(in the rows, 128 means zero)
Known rows, with every step that occurs
E, X, P: [120 161 121 127 107 138  86 130 202 153 161 154 118 145 142 124  97 147
 119 117  92 145 111 135 135 133  97 129 175 112 143  93 148 167 176 129
 123 103  80  49 111 110 117 135 130 140  95 172 142 108  96]
J, P, X, M, R: [151 146 153 124 119 114 186 139 165 126 151 153  99 192 137 138 129 147
 123 140 128 185 115 169 168 168 170  69 124 109 144  97 112 151 110 144
 161 133  85 206 114  82 156 135 183 122 113  47 111 119 180]
E, X, M: [141 181 139 149 123 115  88 150 206 158 141 173 129 166 128 123 124 120
  98 121 106 102 104  95 185 103 108 128 188  90 133  90 112 128 120 149
 157  74  76  95 124 126 153  78 149 166  83  85 132  98 140]
X, P, C, G: [ 99 123 113 129 108 105  63 141 102 129 116 130 156  81 147 129 131 144
 150 168 125  74 131  87 104 165 123 152 109 101  75  99 148 119 122 135
 149 134  96  65 104 185 156 128 131  91 153 215 125  89  63]
R, G: [136 144 118 139 162 128  69 124 129 145  87 115 128  75  96 109 168 123
  88 112 121  99  98  85 122 112 112 113 121 137 115 103 114 127 164 142
 134 133  76 122 159  94 153 158 138 139  76 105 147 178  99]
V, N, P, C, G, Z: [140 139 113 158 144 133  52 146  93 162 154 107 140  99 114 123 147 117
 174 210 155  76 134  99 132 138 131 203 152 158 125 121 115  96  90  70
 120 119 113 101  99 185 198 121  98 108 154 169 116 118  76]
J, P: [153 166 123 101 168 154 122 127 160 143 117 137 101 154  94 127 132 143
 116 159 155 204 110 125  78 155  95 112 135 141 152  74 129 150 139  85
 162 135 135 151 158 139 135 163 182 127 123 111 167 149 143]
G, R, M: [114  76 114 157 102 160 171 132  60  90  85 121  82 105 116 189  98  95
 128 118 145  96 152 162 148  94  95 150 165 174 112 161 114 187 141  72
 158 115 130  91 134 163 101 124 150 109 137 110 143 156 133]
E, M, R, G, Z: [130 149 112 175 159 172  55 162 123 185 155 123 105 121 103 118 161 105
 157 140 123 127 111 159 152 126 117 154 145 177 125  81  77 135 147  90
 123 130  78 135 125  98 176 135 114 127 100  50 146 175 119]
P, C, G, Z: [123 138 117 154 130 137  41 160  78 188 150 107 143 106 115 128 150 119
 162 200 145 101 122 112 138 135 122 198 141 150 109 113 118 103 116  75
 137 111  94  90 102 178 184 115 112 103 147 143 134 114  74]
V, N, P, X, M: [170 134 144  98 149  94 140 127 154  66 117 148 151 167 133 122 139 132
 103 149 119 101 112  79 146 139 175 121 166  80 180 138 134 142  83  98
 133 110  88 148 134 118 213  76 154 138  83 148  96  97 148]
M, X, P, C: [111 141  81 118 117  84 121 152 104  70 106 156 189 150 178 120  97 168
 115 155 104 170  87 156 114 178 161 122 117  75 119 109 151 132 184 160
 149 127 137 100 112 120 106 136 117  95 165 182 141 110 103]
M, X, E: [124 145 128  94 132  95 178 105 108 165 117 101 132 161 141 122 141 147
 132  93  80 167 127 159 171 164 134 100 161  44 141 197 131 141 172 176
 144 109 186 129  90  86  76 133 126 157 137 104  92  92 131]
Z, G: [140 205 147  69 145 106 117 139 162 216 105 124 140 118 108 114 139 160
 145 127 153 125  81 132  70 110 103 146 126 141 135 144 134 145 118 161
 160 146 100 136 183 199 100 140 137 108 138 136 160 136 133]
N, V: [120 112 115 140 115  87 121  95 133 158 171 125 124 119 119 123 103  99
  75 106 128 152 163  84 186  97 112 112  58 146 158 112 106 124 113 150
 125  77 165 114 132 123 123  96 134 149 182 122 124  95  91]
V, N: [165 179 111 140 137  89 118 103 134 156 113 122 119 122 108 143 118 113
 127 172 133  74 140  67 144 105 148 132 180 189 178 218 106 139 102 103
 102 136 162 133 151 150 124 148 104 129 139 113  94 122 154]
M, R, G, Z: [142 151 130 165 155 158  68 149 117 190 158 109 105 116  97 117 156 113
 145 148 128 138 104 146 170 126 124 146 142 172 126  89  88 129 150  96
 133 120  77 140 114  92 180 144 122 123  97  60 143 178 101]
Z, G, C, P, N, V: [116 110 166 140 125 109 134 105 167 138 163 133 110  80 133 101  97 126
 141  90 126 136 159 124 142  66 118 148  30 141 154  93 130  89 116 158
 102 104 142 124 138 137 111  81  74 143 136 160 131 114 102]
M, X, P, J: [135 123 142  97  83 133 135 126 143  75 168 131 170 171 123  96  93  97
 134 122 142 150  98  84 121 140 148 112 133  81 107 109 168 134  96 114
 142 135 155 129 104 104  92 140 135 116 122 186 166 141 119]
P, X, E, M, R, G: [119 123 107 143 146 164 108 146 164 161 115 128 107 115 133 113 176 129
 130  81 102 137 119 177 121 150 140  80 104 137 127 105 108 143 151 163
 115 165  70 146 144  58 142 167 137 154  81  42 114 161 137]
J, P, X: [150 142 144  60 139 150 154 129 148 123 116 112 120 163 120 137 162 156
 104 160 159 209 104 148  66 171 153  99 100 137 177 126 166 141 119  69
 122 137  79 149 174 101 161 170 188 142 104 131 137 117 157]
E, M, R, G: [117 142 104 165 156 154  90 148 148 158 113 135 103 105 118 115 164 120
 118  97 114 118 120 152 125 131 117  87 112 159 106  83  89 139 153 172
 123 163  88 155 152  81 142 163 135 138  87  40 132 176 141]
E, M, X, P: [ 94 165  98 100 137 131 102 118 104  70 137 151 140 157 163 138 101 133
 166 120  75 155 127 136 123 181 113 106 162  82 132 124 128 166 192 149
 119 123 154  97 102 126 113 102 124  86 133 176 148  93 142]
C, P, N, V: [133  92 160 166 108  96 138  94 142 128 171 123 108  91 130  98 103 113
 108  83 126 134 158 109 160  70 120 128  20 129 162 111 125 119 132 142
  89  88 140 129 137 111 122  76  88 174 139 162 106 110 106]
Z, G, R, M: [113 105 119 129 107 165 168 140  88 114  78 127  84  97 110 181 102 101
 164 110 150 102 131 176 124  86  91 162 156 170 114 159 119 190 131  95
 175 128 118  91 156 194  90 127 146 107 140 117 164 165 128]
P, C, G, R, M, X: [ 97 118 103 130 120 133 181 123  13  63  77 110 123 118 151 189 122 102
 159 149 130 121 150 156 147 151 133 115 145 108  63 187 129 116 134 158
 155 109 188 113 105 152  92 123 135  91 180 126 155 109 145]
X, P, C, G, R: [108 101 129 146 134 136 114 106  62 127  96 128 119  54 117 173 142 148
 175 159 122 130 178 154 126 125 130 155 113 153  85 141 165 153 117 106
 152 151  77  53  79 199 121 152 166  81 159 163 144 135  75]
G, R, M, X: [107 123 115 125 125 134 195 107  21  70  81 109 110 133 136 191 117 101
 145 133 123 141 155 162 157 139 122 107 162 116  84 197 119 134 150 146
 149 104 195 132 112 134  82 124 141  95 164 103 156 121 168]
P, N: [174 138 177 152 130  94 137 109 121 136 128  99 131 159 100  93 142 150
 111 128 133  54 114 114  97 102 136 156  96 113 152  98 133 122 185 107
  87 151  94 151 141  98 107 140 115 138  75 156 119  95 144]
V, N, P, X: [175 119 137  84 153 107 170 108 134 102 115  98 147 151 123 132 164 157
  83 166 156 119 130 112  74 150 186 119 132 150 188 195 166 122  79  92
  73 147 110 168 164 106 187 151 142 154 112 177  80 107 157]
V, N, P: [187 132 121 137 184  92 143  89 139 110 118 114 139 128 102 111 127 143
  82 163 154  79 144  77  92 130 133 141 169 157 163 167 124 123  86 113
  87 149 185 176 145 147 166 134 117 140 135 178  93 134 143]
M, R: [151 139 147 159 113  94 186 125 125 187 156 120  97 171 121 137 121 157
  90 131 139 150 132 160 162 145 141  80 112 155 114 130 100 137 135 172
 130 151 130 210 112  93 105 171 152 109 151  46 100 138 168]

Rows
[147 148 150 156 113  86 169 134 149 143 154 151 104 187 132 131 111 146
 112 129 119 139 119 145 205 146 153  80 143 109 123 107  83 151 131 167
 163 130 105 199  98  97 134 121 159 108 125  39 104 123 167]
X, M, R
[125 111 132 105  65 146 143 133 137  51 160 136 159 168 130 109  80  81
 145 116 149 132  98  92 131 136 140 118 139  86 103 115 160 143 103 103
 148 123 157 122 109 106  92 136 129 113 122 191 166 142 122]
R, M, X, P, J
[ 98 124 124 125 123 139 177 106   9  73  86  99 105 107 139 199 129  89
 164 140 128 111 165 141 153 143 118 110 160 108  66 197 124 131 133 149
 150 107 192 121 103 154  92 122 143  89 170 119 155 110 159]
C, G, R, M, X
[102 176  98 117 154 126 127 122  64 115 114 128 144 178 150 153 150 116
 132 134 111 133 143 135 113 159 120  96 142 118 105 168 106 107 155 172
 107 133 193 155 138 137  98 109 129 110 164  85 139  91 200]
E, M, X
[115 133 117 124 130 128  77 145 107 149 104 129 142  89 125 131 151 144
 148 186 153 113 133  94  78 160 115 145  97 125  81  84 146 107 102 126
 154 138 111  98 129 193 157 149 152 105 159 172 141 105  87]
J, P, C, G
[130 142 143 147 136 140  47 135  79 205 170  93 113 108  96 135 153 108
 170 186 143  86 136  90 151 130  99 191 157 159 111 122 106 108 114  67
 131 106  98 100  96 178 191 113 124 105 135 140 135 115  87]
C, G, Z
[ 89  87 159 160 157 148 138 132 153 104 109 161 100  35 141 138 124 175
 121 109 114 171 131 150 147  89 116 133 154 175  84 130 119  69 127 157
 116 158 123 162 116 131 147 117  75 101 112 103 125 225 139]
M, R, G, C, P
[143 120 143 142 125 121 120 102 167 135 173 118 109 131 109  94 106 104
 125 110 134 156 159 108 132 100 118 120  27 128 179  49 121 129 136 123
 112  91 148 127 141 102 114 111 130 163 131 141 141  85 104]
J, P, N, V
[123  73 172 136  95 148 150 139 169  95 149 152 156 104 118 105 101 121
 113 122 172 154 112  93 119  73 129 150 136 159  81 125 161  68  59 106
 123 155 146 156 122 142 114 128  96 127 127 146 136 208 136]
G, C, P, J
[125 112  84 115 138 158 120 149 163 150 121 141 138 177 155 126 156 129
 147  97 100 105 146 171  81 147 127 137 151 138 200 170 122 159 118 104
  77 155 138 118 152 136 136 108 119 180 120 111  64  90 166]
V, N, P, X, E, M
[165 113  81 154 149  76 141 145 135  88  92 144 191 133 143 107 112 166
  73 177 155 106 104 127  80 140 171 153 123 140 149 135 140 104 108 134
 116 151 157 151 150 143 141 146 102 127 165 175  98 137 111]
V, N, P, C
[ 90  92 156 147 163 145 120 125 147 105  97 161 112  21 138 136 128 169
 119 108 110 163 125 131 131  78 107 147 163 173  84 133 125  67 136 145
 119 150 118 140 126 147 154 107  70 107 107 131 129 222 125]
R, G, C, P
[190 103 140 131 118 121 146 115 163  99 159 120 173 157  94  79 108  99
  93 146 195  93 121  51  85 105 152 137 137 146 131 135 159 103  29  88
 106 151 176 179 140 133 132 153 122 157 124 176 118 169 135]
V, N, P, J
[107 146 118 107 132 137 195 113  39  90  80 109 112 125 140 188 114 104
 169 130 131 133 138 170 138 132 124 112 155 112  83 198 127 138 139 164
 159 111 187 132 129 154  75 122 138  93 165 110 175 126 166]
Z, G, R, M, X
[141 109 147 154 109  88 120  93 142 141 174 108 118 130 120  97 106 106
 102  99 127 110 162  93 156  84 125 130  26 123 170  85 115 118 137 139
  98  91 143 124 135 100 109 100 109 163 134 144 118  79  97]
P, N, V
[114 111 116 108 118 131 194 114  86 133  98 103 110 147 143 156 127 120
 158  82  85 158 143 194 178 154 124 115 170  54 132 207 131 166 172 150
 160 105 190 110  88 104  60 127 128 152 140 103 102 106 128]
G, R, M, X, E
[178  81 150 118 120 127 151 121 161 100 160 117 173 166  89  73 122 114
  66 131 195 114 108  73  82 111 133 135 116 124 108  95 163 100  51  97
 122 154 159 183 135 124 136 149 145 154 126 182 131 168 126]
N, P, J
[104 126  89 104 131 183 108 164 174 156 124 147 126 181 151 124 163 132
 151  90 101 151 134 190  75 159 112 128 135 129 185 132 123 172 144  91
 106 148 120 109 160 129 124 119 146 176 117  88  94  96 163]
J, P, X, E, M
[102 126 111 135 103 121  62 150 129 148 123 137 147  84 148 129 131 145
 149 167 123  84 136 104 104 154 118 157 112 106  80  88 155 109 120 144
 139 124  82  52 103 183 150 137 126 111 144 199 129  82  61]
E, X, P, C, G
[108 111 171  74 134 139 174 130 149 120 106 138 130  90 154 150 151 187
 121 134 139 182 110 161  89 115 163 137 119 158 141 184 171  85 103 120
  98 152  76 148 158 145 159 122 111 114 118 150 112 150 155]
Z, G, C, P, X
[113 117 126 142 111 114 108 103 137  98 183 129 128 141 148 103  90  94
 147  88  95 120 169 112 150 119 128 118  40 100 174  73 119 135 153 147
  89  93 160  98 116 100 105  79 102 146 134 173 132  58 106]
E, M, X, P, N, V
[112 143 108 117 117 113 180 121  40  70  91 106 122 156 146 169 118  97
 117 133 129 121 130 131 152 152 123  98 161  96  88 182 107 124 159 161
 145  95 206 154 132 119  93 111 126 109 158 116 151 105 178]
R, M, X
[110 128 121  86 121 129 196 119  97 150  91 109 111 139 141 150 131 126
 184  80  87 157 129 207 158 146 122 122 167  52 136 207 137 168 159 165
 169 107 181 105 100 127  57 127 122 149 142 105 116 111 125]
Z, G, R, M, X, E
[138 139 127 156 155 130 111 127 140 158 108 120 109  92 109 114 161 135
  98 106 120 124 111 132 147 129 131  81 107 144  98  96 102 132 156 173
 136 155  82 163 137  60 144 178 141 130  89  54 134 180 122]
M, R, G
[112  86 155 163 126 116 110 101 156 108 159 131 112  59 134 101 103 117
 126  83 113 126 165 103 159  64 123 136  32 139 147  81 122  83 125 149
  95 105 134 117 126 101 128  86  73 158 121 153 123 127  87]
R, G, C, P, N, V
[103 119  91 108 128 162 111 159 162 165 127 139 133 179 153 126 164 131
 134  81  98 121 133 179  95 149 120 134 134 131 183 155 122 163 145 107
  97 147 119 103 154 130 120 107 135 170 120  89  76  84 159]
P, X, E, M
[137 145 127 157 152 124 106 134 153 133 112 138 111 102 117 108 152 126
 114 104 104 119 104 115 169 132 137  79 124 113 102  73  93 139 150 175
 159 135  65 158 130  63 164 142 147 128  72  51 138 175 119]
X, M, R, G
[141 121 142 122  67 156 109 141 219 128 187 147 158 167 119  87  86  99
 119 116 152 141  99 102 114 109 127 129 139 112 122  86 176 137  90 104
 130 122 104  93 120 100  96 152 133 159  98 177 158 148 103]
E, X, P, J
[103 156 137  74 157 133 103 136 171 158 106 152 148 126 119 144 107 170
 141 159 123 121 131 125  96 112 124 176 180 171 116  95 119  56 107 144
 156 172 148 134 135 191 100 157 108  52 128 108 157 126 119]
Z, G, C
[103 123  84 136 131 153  92 157 155 181 126 148 130 172 144 121 150 126
 134  78  90 104 138 169 112 134  94 143 154 130 165 136 101 167 161 119
 110 146 144 111 142 149 105 103 124 163 130  84  85  98 150]
X, E, M
[138 110 141 108  76 133 117 135 169  95 174 136 170 163 115  87  86 101
 122 121 153 133  95  78 120 123 136 130 129 105 123  95 167 146 100  84
 144 136 121 113 114 111 111 145 140 124 114 190 154 158 104]
X, P, J
[109  86 167  96 126 135 178 124 135  95 112 134 132  99 152 157 151 179
  99 136 136 180 120 153 108 118 162 128 126 162 140 187 165  85 107 107
  91 143  85 148 143 118 170 124 116 123 118 146  95 147 160]
G, C, P, X
